Each row comes from the steps of one walk. Every step used is in the known rows, and no mark comes twice. Write the walk behind each row, first mark first.
Known rows
pela -> pobebu -> lonob -> rimot: [-2.68 -0.37  1.99 -0.20  0.12  2.72 -2.58  4.18 -2.02 -0.29 -2.94  0.72
  4.28  0.37 -0.81  1.85  1.04 -1.59  2.50 -0.96  0.01 -3.81  0.33]
gavo -> pela -> pobebu -> lonob -> rimot -> nipes: [-4.55 -3.25  2.50 -0.50 -1.61  0.80 -0.70  2.98 -2.04 -1.31 -3.44  0.68
  4.33 -3.66  3.09  1.93  0.98 -1.02  3.16  0.27 -0.50 -3.90 -1.57]
pobebu -> lonob -> rimot -> nipes -> gavo: [-4.07 -2.71  2.41  0.25 -5.85 -0.06 -1.71  3.82 -2.96  0.00 -1.83 -1.83
  3.39 -1.19 -0.65  0.88 -0.79 -1.56  4.16 -0.11 -0.66 -0.76 -3.13]
pela -> pobebu -> gavo -> rimot -> nipes -> lonob: [-4.57 -2.95  0.51  0.91 -2.89  0.39 -2.27  1.30 -2.46 -2.17 -2.00  2.30
  6.34 -2.78  2.26 -0.80 -2.73  0.48  4.97 -1.15  1.63 -0.85 -0.66]
pobebu -> gavo -> pela: [-6.58 -0.16  0.33 -0.57 -1.01 -2.10 -4.54  5.42 -4.08 -2.63 -1.21  2.42
  1.61 -1.85 -0.10  1.90 -0.36 -1.75  3.61 -2.14 -1.67  0.49  0.59]
pela -> lonob: [-5.16  3.36  0.73  0.00  0.63  0.75 -4.13  5.42 -2.54 -1.20  2.25  3.83
  2.96 -0.11 -3.40  1.68 -1.25 -1.28  3.38 -3.17 -1.88 -3.33  1.69]
pela -> lonob -> rimot -> nipes: [-4.21  1.28  1.58 -0.01 -2.59  1.55 -0.75  4.02 -1.37  0.34  1.77  2.04
  5.16 -1.79 -2.01  1.87 -0.15 -0.15  4.79 -1.38 -0.53 -4.78 -1.05]
lonob -> gavo -> pela: [-7.35  2.09  0.31 -1.50  0.60 -0.57 -3.49  7.57 -3.10 -1.67 -1.14  1.43
  0.64 -1.40  0.63  3.37  0.63 -2.36  2.04 -2.26 -2.94 -0.21  1.00]
pobebu -> lonob -> rimot -> pela -> nipes: [-3.33  0.53  2.75  0.05 -4.58  3.46 -2.80  3.30 -1.40 -0.88 -1.22 -0.37
  4.23 -2.22 -0.49  1.95 -0.04 -3.03  2.76 -0.55 -0.22 -6.00 -1.30]
rimot -> pobebu: [-6.39  0.08  1.78 -0.92 -1.52  0.85 -2.24  7.61 -4.44 -2.19  1.73  3.85
  4.27  0.93 -3.08  2.93  1.12 -1.52  4.43 -2.39 -0.20 -3.45  1.49]
pobebu -> lonob: [-4.66 -0.27  0.94  0.72 -1.03  0.21 -4.26  5.78 -3.88 -1.34  0.09  4.04
  2.14  1.12 -3.96  1.71 -0.60 -2.57  1.89 -2.40 -0.71 -1.53  0.91]
rimot -> pobebu -> lonob -> gavo -> pela: [-6.62 -1.82  2.15  1.54  0.86  0.98 -1.47  7.01 -3.20 -4.50 -2.49 -1.76
 -1.65 -2.89  1.45  4.03  1.92 -2.59  2.76 -0.89 -1.12 -0.85 -1.22]
pela -> lonob -> gavo -> rimot: [-4.79  4.06 -0.52  0.20  1.70  2.07 -2.42  4.19 -0.47 -1.43 -0.07  1.68
  2.48 -2.06  0.11  2.15 -0.24 -0.09  3.53 -3.15 -0.76 -1.76  0.68]
nipes -> pobebu -> lonob -> rimot: [-4.25 -1.28  2.28  0.24 -1.39  1.50 -3.53  4.14 -4.46  0.42 -4.41  2.44
  3.07 -0.51 -3.34  2.28  3.51 -1.14  2.95 -1.33 -0.89 -0.84 -0.53]
pela -> nipes -> gavo: [-5.03  3.46  1.24 -2.38 -4.85  0.04 -5.07  4.16 -3.46  0.16  1.66 -1.86
  4.28  0.58 -0.47 -0.35 -3.33 -2.55  4.30 -2.02 -1.58 -0.91  0.01]
lonob -> rimot -> pela: [-5.61  0.58  1.91 -2.11 -3.39  1.29 -2.77  6.88 -2.33 -0.64 -1.17  4.52
  5.41 -0.95 -1.97  3.58  1.64 -2.05  3.21 -1.57 -2.16 -5.66  1.25]
pobebu -> gavo -> pela -> nipes: [-5.35  1.85  0.60 -0.78 -2.67 -0.67 -4.61  2.96 -3.26 -1.93  0.26 -0.94
  2.47 -2.42  1.41  0.58 -1.79 -2.15  3.99 -1.66 -0.66 -0.49 -0.54]
lonob -> rimot -> pobebu -> gavo -> pela: [-5.61 -1.91  2.09 -0.84 -1.62  0.23 -1.23  5.65 -2.95 -3.00 -2.89 -1.07
  2.51 -2.79  1.70  2.94  3.30  0.05  5.05 -0.28  0.05 -1.59 -1.98]
gavo -> pela -> lonob: [-6.55  2.52  0.73 -1.16  1.69 -0.73 -4.26  5.02 -2.40 -2.38  0.45  3.99
  1.71 -2.62  0.03  1.71  0.00 -0.48  2.67 -2.61 -3.24 -2.64  1.08]
gavo -> pela -> lonob -> rimot -> pobebu: [-5.73  0.80  2.37 -1.43  1.08  1.58 -0.97  5.23 -1.28 -2.75 -1.18  0.41
  2.68 -3.61  1.84  2.89  3.57  1.33  4.19 -0.78 -1.53 -4.76 -1.34]
lonob -> gavo: [-5.85  2.96  0.33 -0.46 -0.32  0.91 -3.30  7.76 -3.23 -0.42  0.65  1.50
  1.87  1.16 -2.66  3.32 -0.49 -3.21  2.85 -2.83 -1.59 -0.82  1.71]
gavo -> pela -> nipes -> pobebu -> lonob: [-5.80 -0.22  2.10 -0.10 -1.64  0.13 -5.05  1.82 -4.84 -1.47 -2.81  0.94
  1.73 -3.55  0.65  0.85  0.87 -2.04  2.79 -1.45 -1.66 -0.31 -0.93]

Write each row's walk
[-6.37 -0.23  0.94  0.97 -2.78  0.78 -2.22  6.65 -3.23 -0.81  0.71  0.95
  2.38 -0.47 -1.45  1.73 -2.23 -2.12  2.64 -1.44 -0.98 -0.34 -0.76]
rimot -> nipes -> lonob -> gavo
[-5.85  1.65  0.68 -0.52 -0.69  1.13 -3.24  3.76 -1.01 -2.95 -0.08  6.44
  5.01 -4.01  0.03  2.12 -0.27 -0.36  4.07 -3.10 -1.87 -5.72  1.89]
gavo -> rimot -> pela -> lonob
[-6.05 -0.97  2.11  0.34 -2.57  0.58 -3.62  3.42 -3.29 -4.17 -0.75 -3.05
  1.67 -3.32  3.03 -0.18 -1.01 -0.45  4.10 -0.30  0.30 -0.39 -2.63]
rimot -> pobebu -> gavo -> pela -> nipes -> lonob
[-4.87 -1.56 -0.25  0.41 -4.74 -0.96 -1.59  2.72 -3.22 -1.32  0.49  4.21
  5.92 -2.03 -0.72  0.94 -1.47 -0.42  5.82 -2.28  1.80 -0.79 -0.51]
pobebu -> gavo -> rimot -> nipes
[-6.49 -0.71  2.44 -0.64 -1.57 -0.11 -1.42  2.53 -3.09 -0.40 -2.67  2.43
  3.84 -5.82  1.05  2.23  2.83  0.67  5.06 -0.89 -2.58 -2.69 -1.62]
gavo -> pela -> lonob -> rimot -> nipes -> pobebu
[-4.32 -1.07  2.11  0.26 -2.51  1.64 -1.07  5.92 -3.12 -1.83 -1.02 -1.04
  3.72 -0.29 -1.64  3.00  2.18 -0.83  5.82 -0.92  1.29 -2.22 -1.19]
lonob -> rimot -> pobebu -> gavo
[-4.73  0.73  0.88  1.97  0.12  1.49 -3.29  6.71 -3.03 -1.50 -0.88 -0.13
 -0.31  0.51 -2.72  3.07 -0.69 -3.90  1.90 -2.16 -0.92 -0.25  0.29]
pobebu -> lonob -> gavo
[-6.41 -0.59  1.95  1.75  0.95 -0.09 -2.47  4.61 -2.80 -5.36 -0.31 -0.94
  0.14 -4.46  1.46  2.25  0.28 -0.77  5.74 -1.50 -1.06 -1.86 -0.81]
rimot -> pobebu -> gavo -> pela -> lonob
[-5.36  2.55  1.07 -2.09  1.26  0.53 -3.02  4.62 -0.84 -0.95 -1.36  2.24
  2.67 -2.83  1.02  1.97  2.18  1.00  2.57 -1.51 -2.69 -3.47 -0.41]
gavo -> pela -> lonob -> rimot
[-6.37  2.95  1.58  1.71  0.20  2.23 -2.99  6.84 -1.55 -3.06  0.40  0.54
  0.62 -3.21 -1.04  4.27 -1.64 -4.05  3.76 -2.49 -3.19 -4.65  1.69]
rimot -> pela -> lonob -> gavo
[-6.02  1.47  1.86 -0.93 -4.32  1.85 -5.08  4.75 -2.76 -1.74  0.87  2.51
  4.42 -1.45 -0.54  0.42 -2.65 -2.57  2.20 -1.62 -1.79 -4.49  0.51]
rimot -> pela -> nipes -> lonob
[-5.24 -0.65  1.84 -2.18 -6.35 -0.59 -1.72  5.07 -3.09  1.01 -0.34 -0.29
  5.58 -0.56 -0.52  1.23 -0.75 -0.95  4.98 -0.69 -1.38 -1.46 -1.70]
lonob -> rimot -> nipes -> gavo
[-5.67  2.01  1.60 -2.53 -0.53 -0.68 -3.80  4.08 -1.17 -1.21 -2.65 -1.78
  1.72 -3.50  2.89  0.86  0.78  0.78  3.55 -0.97 -4.03 -1.11 -1.56]
nipes -> gavo -> pela -> lonob -> rimot
[-5.73  1.10 -0.12 -3.19 -3.01 -1.37 -4.30  4.27 -2.94 -0.63 -1.38  3.39
  5.29 -0.21  0.24  0.12 -0.72  0.35  3.96 -2.80 -1.42  0.27  0.72]
nipes -> gavo -> rimot
[-5.98  3.05  0.65 -3.00 -2.11 -0.24 -4.50  4.14 -3.05 -0.82  1.28  2.34
  4.02 -1.43  0.83  0.85 -0.76 -1.41  2.55 -2.07 -1.62 -2.57  0.45]
gavo -> pela -> nipes
[-4.31  0.74  2.17  1.01 -2.65  1.58 -4.87  2.09 -5.06 -0.29 -1.07  0.85
  2.90 -1.03 -2.83  0.78 -0.31 -2.94  3.39 -2.00 -0.27 -0.96 -0.18]
pela -> nipes -> pobebu -> lonob
[-7.85 -1.09  0.96 -0.14 -1.92 -0.71 -2.41  6.44 -2.96 -1.99 -1.10  0.96
  1.13 -3.07  1.90  1.77 -1.12 -1.33  1.85 -0.85 -2.34  0.37 -1.29]
rimot -> nipes -> lonob -> gavo -> pela
[-5.11  0.12  2.16 -1.87 -2.01  2.06 -0.93  7.16 -2.99 -0.67 -0.04  2.13
  5.25  0.74 -2.09  3.25  3.29 -0.14  4.36 -1.31  0.36 -4.22 -0.07]
lonob -> rimot -> pobebu
[-6.34 -0.73  1.14 -2.46 -3.22 -0.37 -2.33  4.99 -3.35 -2.38 -1.11  1.80
  5.20 -1.00  1.12  1.11  0.77  0.84  5.49 -2.04 -0.19 -1.03 -0.27]
nipes -> gavo -> rimot -> pobebu
[-5.99 -1.65  2.50 -3.26 -3.83 -0.99 -1.44  3.68 -2.48 -0.52 -3.39 -1.86
  5.54 -3.66  4.99  1.18 -0.29 -0.55  4.90  0.26 -2.50 -2.23 -1.35]
lonob -> rimot -> nipes -> gavo -> pela -> pobebu
[-6.98 -1.17  1.72  1.33  1.14 -0.18 -4.09  5.14 -4.88 -2.23 -5.24  0.06
 -1.56 -3.60  0.30  3.44  2.32 -2.91  2.16 -1.61 -2.99  1.90 -0.36]
nipes -> pobebu -> lonob -> gavo -> pela
[-5.66  1.57 -0.63 -0.93  0.04  1.37 -3.60  5.39 -1.70 -0.89 -2.15  2.90
  3.10 -0.31  0.19  0.90  0.09  0.60  1.50 -2.33 -0.60  0.62  0.07]
nipes -> lonob -> gavo -> rimot
